Each row was made from one small tree. The marks that hang from a mark follow it in brackets, in alphabetical order. Every link used is in the known rows. Write each row's tree.
Known rows
T{G{C W} R{Y{S}}}: [+3.26, -3.15, -0.21, +1.80, +2.23, -3.00, +3.10, +1.23, -1.68, +3.43, -2.23, +2.43, +3.66, -4.70, -0.45, +0.73, -0.99, +1.49, +0.06, +0.24, -1.46, -1.56]
T{R{Y{G S}}}: [+3.36, -1.06, -0.99, +0.69, +4.08, -3.61, -2.47, -0.36, +1.89, +3.29, +2.71, +0.43, +5.20, +0.62, -0.93, -0.54, +1.84, +3.21, +0.00, -0.29, +0.06, +1.04]
W{Y{T}}: [-0.06, -0.45, -0.54, +3.47, +3.17, -3.64, -6.30, +1.08, -0.43, -0.12, -2.51, +0.02, -2.10, -0.34, +0.68, +0.96, -1.94, +2.46, -1.94, +1.34, +1.02, -1.16]
R{Y{G{E{C} W}}}: [+3.18, +0.02, +1.67, +3.05, +0.91, -3.11, -0.96, +0.89, -2.48, +2.90, -1.37, +0.59, +2.69, -1.46, +0.71, -2.56, -0.24, +0.10, -0.90, -1.13, -3.62, -3.12]
R{T Y{G{C E}}}: [+1.96, -0.37, -0.19, +1.88, +1.71, -4.17, -4.15, +2.42, -3.90, +4.78, -1.47, -0.81, +2.91, -2.61, +0.73, -2.04, +0.00, +1.32, +1.70, +2.44, -3.03, +0.54]
T{G}: [+2.16, -1.38, -0.83, +4.74, +2.46, -2.48, -2.13, +0.78, -0.51, +2.29, -5.19, +0.99, +0.39, -1.02, -1.29, +1.57, -1.29, +3.15, -1.23, +0.35, +1.65, +1.15]
W{T{R} Y{G S}}: [+0.59, -0.76, +0.56, +2.15, +4.84, -2.00, -3.21, +0.25, +0.61, -0.62, +3.41, -0.37, +1.76, +0.79, -2.14, -0.37, +2.10, +1.90, -0.72, +1.09, +1.06, -0.63]
R{T Y{G S}}: [+1.95, -0.62, -1.38, +0.40, +4.64, -4.15, -6.29, +0.66, -0.62, +4.33, -1.10, -1.30, +5.25, -0.13, -0.65, -1.02, +0.33, +3.62, -0.82, +1.87, -0.48, +1.69]
T{R{Y}}: [+3.71, -1.22, -2.31, +3.43, +1.40, -3.27, -0.92, +0.59, +2.44, +4.34, +0.14, +1.56, +1.80, -0.74, -1.71, +1.31, +0.24, +3.66, +0.60, -2.37, +0.09, +1.45]
W{T{G{C} R} Y}: [+1.03, -2.78, +0.29, +5.59, +2.40, -0.60, +1.02, +1.76, -1.86, -1.17, -0.73, +1.77, -0.84, -3.04, -1.83, +1.75, +0.20, +1.27, -0.03, +0.45, +0.24, -0.37]
Y{G T}: [+1.58, +0.35, -0.53, +2.25, +4.69, -3.43, -5.03, +2.26, -1.52, -0.26, -1.47, -1.45, -0.45, +0.91, +0.82, -0.80, +0.44, +2.68, -2.02, -0.52, +0.73, +0.77]
Y{S T{G{C E}}}: [+1.11, -2.47, +1.90, +0.77, +2.21, -3.62, -2.91, +1.64, -4.33, +0.64, -5.32, -0.26, -0.43, -2.06, +2.24, +0.23, -2.22, +0.69, +0.16, +2.32, +0.79, -1.84]
Y{G}: [+1.63, +0.71, -0.92, +3.17, +3.91, -3.63, -4.38, +1.17, -0.27, +1.58, -1.56, -0.57, +1.43, +0.47, -0.92, -0.69, +0.94, +2.34, -1.89, +0.74, +0.28, +1.20]
T{G{W{Y}}}: [+0.44, -1.11, +0.21, +5.56, +2.41, -2.49, -1.53, +0.51, -1.74, +2.15, -4.40, +2.24, -0.33, -3.31, -0.78, +0.94, -2.87, +1.78, -1.28, +2.69, -0.44, -2.66]
T{G{E{C W}} R{Y}}: [+4.93, -2.58, +0.68, +5.29, -0.91, -0.39, +0.75, -0.11, +0.23, +3.88, -2.34, +3.00, +3.22, -0.98, +0.65, +0.32, -0.83, +2.84, +1.09, -2.66, -1.57, +0.29]
Y{G{C E W{T}} S}: [+1.02, +0.26, +1.71, +0.57, +2.72, -4.22, -1.33, +2.68, -5.30, +0.87, -2.40, -1.67, -0.06, -3.09, -0.66, -2.70, +0.08, -1.84, -0.46, +0.82, -2.26, -3.65]
G{E}: [+1.50, +0.34, -0.21, +3.26, +0.31, -4.30, -3.91, +1.00, -0.40, +4.13, -4.03, -0.07, -0.96, -0.50, -0.90, +0.10, -1.34, +1.74, +0.72, +0.89, +0.39, -0.66]
G{C E}: [+1.11, -0.12, +0.21, +2.68, +0.19, -4.58, -2.86, +2.03, -2.33, +2.90, -4.58, +0.04, -0.85, -2.43, -0.09, -0.16, -1.01, +0.17, +0.07, +1.98, -0.91, -1.04]
E{C G W{Y{S T}}}: [+0.85, -2.06, +2.87, +2.86, +3.78, -2.75, -6.59, +0.15, -0.90, -2.10, -4.44, +0.29, +3.49, +0.38, +2.55, -0.61, -1.57, +2.00, -4.14, +1.65, +0.26, -3.01]
W{T{G{C E} R} Y}: [+1.06, -2.65, +1.64, +5.21, +0.57, -0.90, +0.97, +1.54, -2.84, +0.51, -0.49, +1.58, -1.55, -3.14, -1.02, +0.89, -0.55, +0.29, +2.60, +1.23, -0.32, -1.85]
Y{G{W} S T{R}}: [+1.45, -0.32, +0.63, +0.13, +4.86, -3.21, -0.69, +2.62, -1.45, +0.69, +0.88, -0.75, +1.17, -0.38, +0.61, -1.43, +0.86, +2.53, -1.04, +0.34, +0.34, -1.86]
E{W{T{G} Y{S}}}: [+1.15, -1.77, -0.42, +4.36, +3.55, -1.64, -5.42, -0.65, -0.80, +0.23, -4.57, +0.70, +0.42, -1.31, -1.55, +1.18, -2.23, +1.90, -1.88, +0.39, +1.00, -0.19]

Write each row's tree
[+0.39, -0.93, -0.43, +3.50, +2.79, -2.52, -3.18, +1.52, +0.80, +0.24, +0.63, +0.85, -1.55, -0.09, +0.29, +1.27, -0.50, +3.42, -0.32, +0.86, +1.40, -0.70] -> W{Y{T{R}}}
[+1.65, -1.51, +0.51, +5.88, +0.11, -1.04, -2.05, -0.23, -0.08, +4.04, -1.49, +2.99, +0.35, -1.47, +0.21, +0.70, -1.97, +2.87, +2.65, +2.53, -0.30, -0.63] -> T{G{E{W{Y}}} R}
[+0.66, -1.67, +1.13, +2.87, +3.30, -4.63, -5.95, +0.13, -1.36, +0.74, -4.72, +1.08, +4.25, -2.62, +0.80, -0.48, -1.74, +0.81, -2.29, +4.64, -1.24, -2.19] -> E{G{C} W{Y{S}}}
[+1.56, +0.26, -0.73, +3.41, -0.15, -4.20, -4.18, +2.03, -2.27, +3.45, -5.95, +0.44, -0.59, -2.75, +0.49, -0.63, -1.73, +0.45, -0.37, +1.26, -2.06, -0.16] -> G{C E{W}}
[+1.89, -1.17, -2.00, +0.82, +2.85, -4.53, -5.81, +0.72, +0.39, +5.31, -3.76, -0.74, +3.77, -1.08, -1.37, +0.68, -1.19, +3.91, -0.72, +1.19, +0.49, +1.49] -> R{T Y{S}}
[+2.84, -1.56, -0.64, +0.22, +3.95, -3.85, -1.42, +0.72, -0.02, +2.09, +2.30, +0.60, +5.25, -1.44, -0.13, -0.80, +2.17, +1.72, -0.72, +0.82, -1.36, +0.58] -> T{R{Y{G{C} S}}}
[+3.85, -2.75, -0.62, +2.32, +2.31, -2.75, +2.10, +0.11, +0.33, +4.66, -1.67, +2.34, +3.48, -2.82, -1.18, +1.00, -1.28, +3.05, +0.74, -0.95, -0.08, -1.15] -> T{G{W} R{Y{S}}}
[+0.00, -0.17, +0.01, +3.95, +4.23, -2.76, -4.32, +1.81, -2.90, -2.16, -0.26, -0.60, -0.32, -1.98, -1.16, -0.83, +0.97, -0.37, -2.30, +1.27, -1.45, -0.68] -> W{T Y{G{C}}}
[+2.78, -1.25, +2.23, +5.25, +2.05, -2.35, +1.29, +2.84, -2.61, -1.00, -5.43, -0.40, +0.90, -1.65, -1.86, -0.71, +0.01, +0.41, -2.91, -3.36, -0.59, -3.39] -> E{C G{W{T}}}
[+3.82, +0.36, -0.20, +3.25, +1.84, -3.74, -1.32, +1.35, -3.13, +3.51, -0.58, -0.64, -0.37, -2.13, -1.27, -2.21, -0.85, -0.07, +1.71, -3.75, -2.73, -2.29] -> R{Y{G{E W{T}}}}
[-0.03, -2.33, +0.54, +4.07, +3.33, -2.38, -3.49, +1.63, -3.42, -1.68, -3.96, +1.14, -1.43, -2.96, +1.74, +1.25, -2.19, +1.42, -1.91, +2.72, +0.12, -1.18] -> W{Y{T{G{C}}}}
[+3.21, -0.20, -1.31, +3.07, +3.48, -3.75, -0.33, +2.76, -3.92, +0.68, -1.31, -0.54, +0.47, -4.06, -1.24, -1.64, +0.17, -0.63, -1.58, -3.36, -3.62, -1.15] -> R{Y{G{C W{T}}}}
[+2.03, +0.53, +1.71, +2.98, +2.13, -1.90, -5.21, +2.06, -2.69, -0.37, -3.05, -0.93, +0.26, +1.07, +2.79, -2.51, -0.03, +1.45, -2.22, -0.96, -1.39, -0.68] -> Y{G{E{C W}} T}
[+1.14, +0.06, +1.41, -0.42, +3.80, -4.35, -6.05, +1.03, -2.23, +1.33, -1.27, -1.92, +0.50, +1.28, +1.78, -1.81, -0.34, +1.40, -0.04, +1.65, +0.84, -1.44] -> Y{G{E} S T}
[+2.09, +0.19, +0.65, +4.25, -0.49, -2.47, -4.02, +1.06, -0.51, +2.37, -5.74, +0.54, +0.60, -0.15, +0.41, -0.69, -1.04, +1.31, -2.03, -0.45, -1.14, -0.56] -> G{E{C W}}
[-0.16, -1.01, +0.66, +1.16, +3.34, -3.36, -1.94, +1.56, -0.33, +0.80, -0.19, +0.73, -0.49, -1.68, +0.52, +0.38, -1.43, +2.26, -0.98, +2.19, +0.64, -3.68] -> G{W{Y{S T{R}}}}
[+2.00, -2.98, +0.40, +1.14, +1.20, -3.77, -3.05, +0.95, -3.70, +5.40, -4.95, +0.38, +3.62, -3.54, +0.52, +0.17, -2.23, +1.88, +1.92, +3.34, -1.04, -0.13] -> R{T{G{C E}} Y{S}}
[+1.65, +0.53, +0.35, +2.10, +2.47, -3.67, -5.20, +2.96, -4.31, +0.66, -3.12, -1.04, -0.90, -1.48, +3.05, -2.49, -0.73, +0.38, -0.45, +0.73, -2.31, -0.20] -> Y{G{C E{W}} T}
[+1.03, -1.71, +2.47, +3.71, +2.91, -2.97, -5.89, -0.82, +0.22, -0.31, -4.53, +1.16, +5.33, -0.04, +0.66, -0.51, -1.07, +1.65, -4.03, +2.88, -0.26, -2.59] -> E{C G W{Y{S}}}
[+1.52, -1.33, -0.19, +4.38, +2.05, -2.99, +1.14, +2.70, -3.81, +1.69, -6.59, +1.43, -0.17, -4.81, -0.48, +0.59, -1.84, +0.70, -1.92, +1.35, -1.37, -1.43] -> T{G{C W}}
[+1.40, -2.70, +1.04, +1.08, +3.28, -2.44, +2.52, +3.21, -3.47, +0.11, -3.27, +0.91, +0.23, -3.73, +1.10, +0.60, -1.08, +1.72, -0.95, +1.07, +0.36, -2.19] -> Y{S T{G{C W} R}}
[+0.38, +0.19, -0.66, +4.94, +2.26, -3.15, -2.62, +1.70, -1.53, +0.64, -3.09, +0.22, -2.65, -2.75, -2.52, +0.39, -1.83, +0.60, -1.67, -0.65, -0.66, -2.84] -> G{W{T Y}}
[+0.01, -0.84, +0.97, +0.74, +5.39, -2.76, -4.72, +0.61, +0.19, -0.81, +3.27, -0.25, +1.76, +1.20, +1.09, -0.62, +1.09, +2.92, -0.97, +2.92, +1.26, -1.16] -> W{Y{G S T{R}}}
[+3.92, -3.00, +0.48, +1.99, +0.90, -2.82, -0.18, -1.05, +0.69, +5.61, -0.54, +1.95, +3.47, -0.84, -0.43, +0.97, -1.09, +2.98, +3.41, +0.05, +0.75, -0.50] -> T{G{E} R{Y{S}}}
[+4.41, +0.39, -1.40, +3.80, +1.85, -3.12, -4.83, +0.51, -1.51, +3.51, -1.08, -0.70, +0.52, -0.51, -0.66, -2.00, -0.65, +1.02, +1.38, -4.29, -2.40, +0.84] -> R{Y{G{E{W{T}}}}}
[+2.78, -1.09, -0.31, +0.16, +3.61, -4.05, +0.89, +1.62, -1.48, +2.72, +1.43, +0.83, +4.61, -3.25, -0.13, -1.61, +1.16, +0.83, -0.75, +0.75, -2.85, -1.56] -> T{R{Y{G{C W} S}}}
[+2.05, -1.94, +0.02, +4.30, +1.58, -1.90, +4.33, +3.14, -2.67, +2.06, -3.39, +2.27, +0.45, -4.54, -0.81, +0.88, -0.40, +1.63, -0.23, +0.95, -1.01, -1.06] -> T{G{C W} R}
[+1.54, -0.68, +0.28, +0.01, +5.22, -3.00, -2.95, +1.63, -0.03, +0.14, +1.62, -1.04, +1.81, +1.58, +0.63, -0.76, +1.82, +3.37, -0.93, +0.46, +1.83, +0.45] -> Y{G S T{R}}
[+3.33, -1.69, -1.64, +1.10, +2.39, -3.96, -1.95, -0.29, +2.89, +4.19, +0.16, +1.01, +3.65, -0.33, -1.56, +1.23, +0.23, +3.48, +0.01, -1.01, +0.85, +0.70] -> T{R{Y{S}}}
[+1.15, -1.77, +2.04, +4.50, +0.21, -0.82, -1.77, +2.00, -2.94, +2.98, -6.12, +0.29, +1.58, -0.84, -0.01, +0.27, -0.93, +2.85, -0.17, +2.45, +0.45, -0.14] -> R{T{G{E{C}}}}
[-0.52, -0.55, +1.76, +1.68, +1.21, -4.45, -2.70, +1.51, -4.11, +0.98, -3.50, -0.24, -1.65, -4.32, -0.85, -0.80, -2.31, -2.17, -0.36, +2.62, -2.02, -5.53] -> G{C E W{T Y{S}}}
[+0.18, +0.47, -0.68, +4.10, +3.65, -3.20, -6.39, +1.10, -2.09, +0.07, -1.77, +0.85, +1.66, -2.27, +0.86, -1.38, -0.17, +0.70, -2.96, +3.68, -2.80, +0.10] -> E{W{Y{G{C}}}}
[+3.81, -1.86, -1.85, +1.61, +2.63, -3.03, -1.23, +0.38, +2.01, +2.55, +0.46, -0.01, +1.76, -0.29, -2.90, +1.32, +0.63, +2.67, +0.24, -4.04, +1.16, +0.80] -> W{T{R{Y{S}}}}
[+4.75, -3.20, +1.41, +5.19, -0.24, +0.11, +2.70, +0.59, -0.79, +1.62, -0.72, +1.59, +1.13, -0.64, -1.35, +0.86, +0.28, +1.81, +1.77, -4.99, -0.15, -0.47] -> W{T{G{E{C}} R{Y}}}
[+1.45, -1.04, -1.04, -0.08, +4.42, -4.40, -5.30, +1.79, -2.48, +3.10, -1.67, -1.19, +5.44, -2.17, +0.10, -1.27, +0.69, +2.10, -1.51, +3.03, -1.76, +1.35] -> R{T Y{G{C} S}}
[+0.02, +0.21, +0.23, +3.01, +4.98, -3.22, -6.79, +1.10, -1.39, -1.03, +0.17, -0.63, -0.54, +0.43, +1.25, -0.67, -0.37, +2.19, -1.96, +2.06, +0.20, -0.75] -> W{Y{G T}}
[+2.42, -1.89, +2.78, +4.83, -0.70, -0.42, +4.43, +1.92, -2.00, +2.68, -3.14, +2.27, +0.81, -1.96, -0.25, -0.05, -0.42, +1.60, +0.57, +0.11, -0.60, -3.04] -> T{G{E{C} W} R}
[+1.41, +0.12, +0.35, +3.31, +0.18, -4.04, +0.12, +3.58, -4.65, +1.86, -5.11, -0.65, -3.29, -4.42, -1.43, -0.85, -1.53, -1.45, +0.24, -1.27, -2.16, -3.17] -> G{C E W{T}}
[+2.34, -0.59, +1.89, +4.16, -0.66, -1.12, +3.35, +3.07, -1.78, +1.19, -1.83, +0.33, -1.61, -1.54, -1.92, -0.51, +0.60, +0.37, +0.07, -3.28, -0.84, -3.31] -> G{E{C} W{T{R}}}
[-1.13, -0.69, +2.14, +0.27, +1.78, -5.13, -4.12, +1.85, -4.51, +0.80, -3.60, -0.05, -1.66, -3.85, +2.28, -1.06, -3.26, -1.14, -0.65, +4.51, -1.69, -5.95] -> G{C E W{Y{S T}}}
[+2.39, -2.61, -1.56, +3.74, +2.08, -2.78, -2.01, +2.20, -2.86, +3.86, -5.18, +0.77, +2.72, -3.94, -0.41, +1.09, -1.54, +2.97, -0.10, +1.23, -1.20, +2.12] -> R{T{G{C}} Y}
[+2.36, -1.04, +2.31, +4.70, +1.78, -3.14, +0.52, +2.10, -1.76, +0.71, -5.71, +0.61, +2.85, -1.75, -0.50, -0.67, -0.49, +1.26, -3.15, -0.28, -0.92, -3.42] -> E{C G{W}}
[+1.17, -2.19, +3.55, +4.56, +2.39, -1.63, +1.22, +2.35, -1.60, -1.64, -0.85, +1.46, +1.40, -1.36, +1.41, -0.37, -0.34, +1.93, -1.61, +0.48, -0.50, -4.99] -> E{C G{W{Y{T{R}}}}}
